Each row was made from one small tree. Brackets hold a mark, then the marks that hang from it, in alphabetical order. Every link used is in the known rows. Write each row's tree.
Known rows
(E G (K D J (U S))): [ -2  31   2   2  -1  16  60   1   2 -13  11  -8  12  13   5  -2 -26 -17
   9   1  13   5  14   3]
(P (K (D G)) S): [-49  -5  -2 -17  -4 -11  14  -2  -8   2   2 -14 -10 -19 -15   6  25   4
 -14  -2  21 -14 -34  -8]
(D G (K E J (U S))): [ 30  25   1  22  -7 -18 -17   0   1   2  18 -33  20 -24  13 -12 -27  40
  -3   4 -13  17  11  24]
(D (G J) (K E (U S))): [ 38   5   2  24  -8 -32 -30  -6   4   0  23 -28  15 -22   9  -2 -20  31
   1   2   7  19 -13  19]
(E G (K D J U)): [  0  27   1   1  -5  31  70   2  -1 -16   4  -5  14   8  -1  -1  -8 -23
   8   2  16  -4   9  -2]
(U K): [-18 -18  -5  19  -2  -7  -4   1  -5   9 -19  -1 -20  11   1 -12  27 -14
   3  -9 -26 -18  44  -1]
(D K): [-12 -20  -4  28 -12  11  -6   1  -8   0  -9  -8  -9  -2  -4   1  34  -7
   2   0 -11 -27   8   0]
(K (D G) E (U S)): [ 42  28   3   7  -1 -34 -39  -2  -3   9  13 -20  10 -24  14 -10 -53  26
  -4  -1 -18  11  18  11]
(J (K D E U)): [ 21  14  -1 -10  -4 -27  -3   9  -6  -3 -28  -1   9  -7   5   8 -20 -14
  -2  -1 -44  -4  38  13]
(J (G (E K))): [-19 -28   5  -1   5   3  17  -1   3   3  -3  13   2  25 -12  21  27 -15
   6  -4 -19 -14 -13 -14]
(D (K (E G) (U (S P W)))): [  2  14   1  17   5  12 -22  -1   3 -12  10   1  31  -5  26  -3 -59   1
   3  -1   3  10 -10   3]
(D G (K J U)): [ 13   9   1  25 -15  11   3  -1   0   2  11 -32   7 -19  -5 -11   9  19
  -2  13   3   3  -3  13]
(E (G J) (K D U)): [  8   7   2   2  -6  19  57  -3   2 -17  11   0   7  10  -4  10  -1 -32
  12   0  35  -2 -15  -7]
(D G K): [-13 -17  -1  35 -14  12  -7  -7  -7   4  10 -23  -1 -26  -3  -4  24   8
   1   5   0 -20 -21  -3]
(S (P (K D U))): [-20   3   1 -17   3  16  -8   2  -6   5  -3   2  -9   3   0  -4   4 -17
  -4   3  12 -10   8  -5]
(E (G J)): [  0 -27  -1  10  -1  16  13  -3   2   2  -1  14 -14   0  -8   9  52  -1
   0  -6  19 -17 -20 -22]
(S P (U (K D E (J G)))): [ -8  19   2 -11  14  11 -20   5   5  13  -7  16  -6  16  18 -18 -30  -1
   5   3 -18  20  33   0]
(E G (K D J (U (S W)))): [  1  30   0  -2   2  18  51   0   6 -21  11   2  18  12   5  -2 -50 -19
  10   6  20  15  -6   2]
(G E (J K)): [ 19 -44  -1  -8   3 -27 -12  -2   3   4 -17  15 -13  12 -19  27  44   0
   0  -4  -1  -1 -27   0]
(E G K): [-40 -13  -1  13  -3  46  52  -4  -5 -14   2  10   8   9   1  10  28 -32
   8 -10   9 -30  -5 -22]
(S P): [-17 -24   1   2   4  36 -31  -2  -8  15   4  16 -20   4   2  -6  39   0
  -3   2  -3 -25  -1 -17]
(P K): [-39 -22  -5  -6  -3   7   1   3  -6   2 -20   7 -16   2 -10   7  51 -11
  -7  -9  -6 -27  16 -10]
(S W): [ -4 -25  -3   4  -1  18 -33  -1  -1  -2 -11  26 -13   0  -7  -1  15  -4
  -4   4  -7 -15 -11 -14]
(U (K E J) S): [ 12   9  -6   9   8 -40 -12   6   1  11 -10  -6  -9   8  16 -20  -4  26
   1 -14 -41  10  61  19]
(G (E K) J): [ 18 -37   0  -1   0   1   2  -7   1  -5   8  14  -7  21 -16  21  40  -3
   8  -8  28  -6 -35  -5]
(S (P (K D J U)) W): [ -4  11  -1 -30   8  20  -7   3   3  -4  -1  15  -3   1  -4 -10 -18  -4
  -4  13  21  13 -18   0]
(G (J (K D E U))): [ 42   0  -1 -14  -4 -37  -3   6   0  -3 -17   3  -3  -4  -4  12   3  -4
   0   2 -18   8  14  14]

Write each row's tree
[-49  -8  -4 -22  -3 -12  14   5  -9  -1 -13  -2 -17  -1 -16  10  34  -8
 -14  -6  12 -20 -11  -6]	(P (K D) S)
[ 26 -21   5   5  -4   2  -4 -13   4  -2  24  -6   8   1 -12  13  11   7
   4   0  35   9 -47  -2]	(D (G (E (K U)) J))
[-42 -12   1   7   7  43 -47  -4  -2  10  -9  23 -17  25  15 -15  -5 -26
   3   0   3  -2  30 -12]	(S P (U K))
[  5 -15   4   3  -3 -24 -13  -7   6   6   7 -11  -8  -9  -7   7  11   6
  -3  10  -2  14 -13   5]	(D (G (J (K (U S)))))
[  7 -19   3   1  -7 -10  -4  -6   4   4   1  -7  -7 -13 -12   8  28   0
  -3  10   0   5 -18   1]	(D (G (J (K U))))
[ 41  -8   3  -4   1 -26  -3  -5   4  -6  14   0  -1  24 -10  16 -17  -5
  10  -2  30  16 -20  10]	(G (E (K D (U S))) J)
[ 16   6  -3   2   4  12  14   7  -1   2  -7  10   6 -12   7  -2  29  28
  -6 -12 -17 -12  14  -7]	(K (E G) J)
[ 64  16   3   0  -6 -27 -26  -3  -1   6  13 -14   4 -27   1  -4 -19  26
  -3   2   4  12  -6   8]	(K (D (G J)) E U)
[ -6   0  -4  18   2 -39  -8   1  -4  13 -10 -12 -23  10   7 -16 -17  -9
   7  -7 -25  -3  46   9]	(U (K D) S)
[ 12   4   0   4  12 -59  11   5   8  20 -10 -12 -16  22  -2  -8 -18  12
   8  -3 -32  20  27  13]	(U (K D (J (G E))) S)
[-43  -2   1 -20   8  49 -47 -10   2  -4   5  27  -2  -9   4  -5 -41 -17
  -2  13  41  12 -48 -19]	(S (P (K (D G))) U W)
[ -8  12  -4 -28  15  20  11   2   2  -8   1  23  11 -16   8  -6 -18  10
  -1  -2  19   6 -36  -9]	(S (P (K D (E G) J)) W)
[ 16   0   1  -9   5 -12   3  11   4  13 -10  10  -5  -1  -2  -1  37  31
  -6  -1 -48  -5  26  -2]	(K E (J G))
[ 22  16   1   8  -6 -14   8  12   5   0  -9 -13  15   0   2  -1   4  17
  -2   5 -38   6  32  17]	(D (K E (J G) U))
[-53  -2   0 -16  12  54 -27  -1  -2  -4  -7  32  10   5  20   6  -5 -15
  -5 -11  20  -7   0 -23]	(S (P (K (E G))) U)
[-13  20  -1 -30   0 -22 -12   1   0 -13   1  -5  20 -25  -2   4 -43  10
 -16  -1  17  15 -36   5]	(P (K (D G) E U) (S W))
[ 48  41  -1  -8   7 -18  -3   6   7  -7   0   5  19  -9  15  -9 -67  22
  -2   0  -6  26   9  10]	(K D (E G) J (U (S W)))
[-13   7   5  -7  -3  20  45   6   6  -5   0   2   4  26 -10   2  23 -16
   4   9 -20   0  27   1]	(E (K (J G) U))
[-21  -1   3  -4   5  33 -12  -5   1 -12  17  16   8  23   9  -3 -33 -25
   6   8  10   5  -1  -2]	(E (K (U (S P W))))
[-37  10   1 -19  -7 -13   9   0  -5  -1   1 -20  -2 -13 -13   5   2  -3
 -16   2  21  -2 -19   0]	(P (K (D G) U) S)
[ 25   3  -3  12   1 -29   7  -3   0  15   0 -21 -10  -8  -5 -16  -4  19
   5  -3  -4   9   1  10]	(U (K (D (G E)) J))
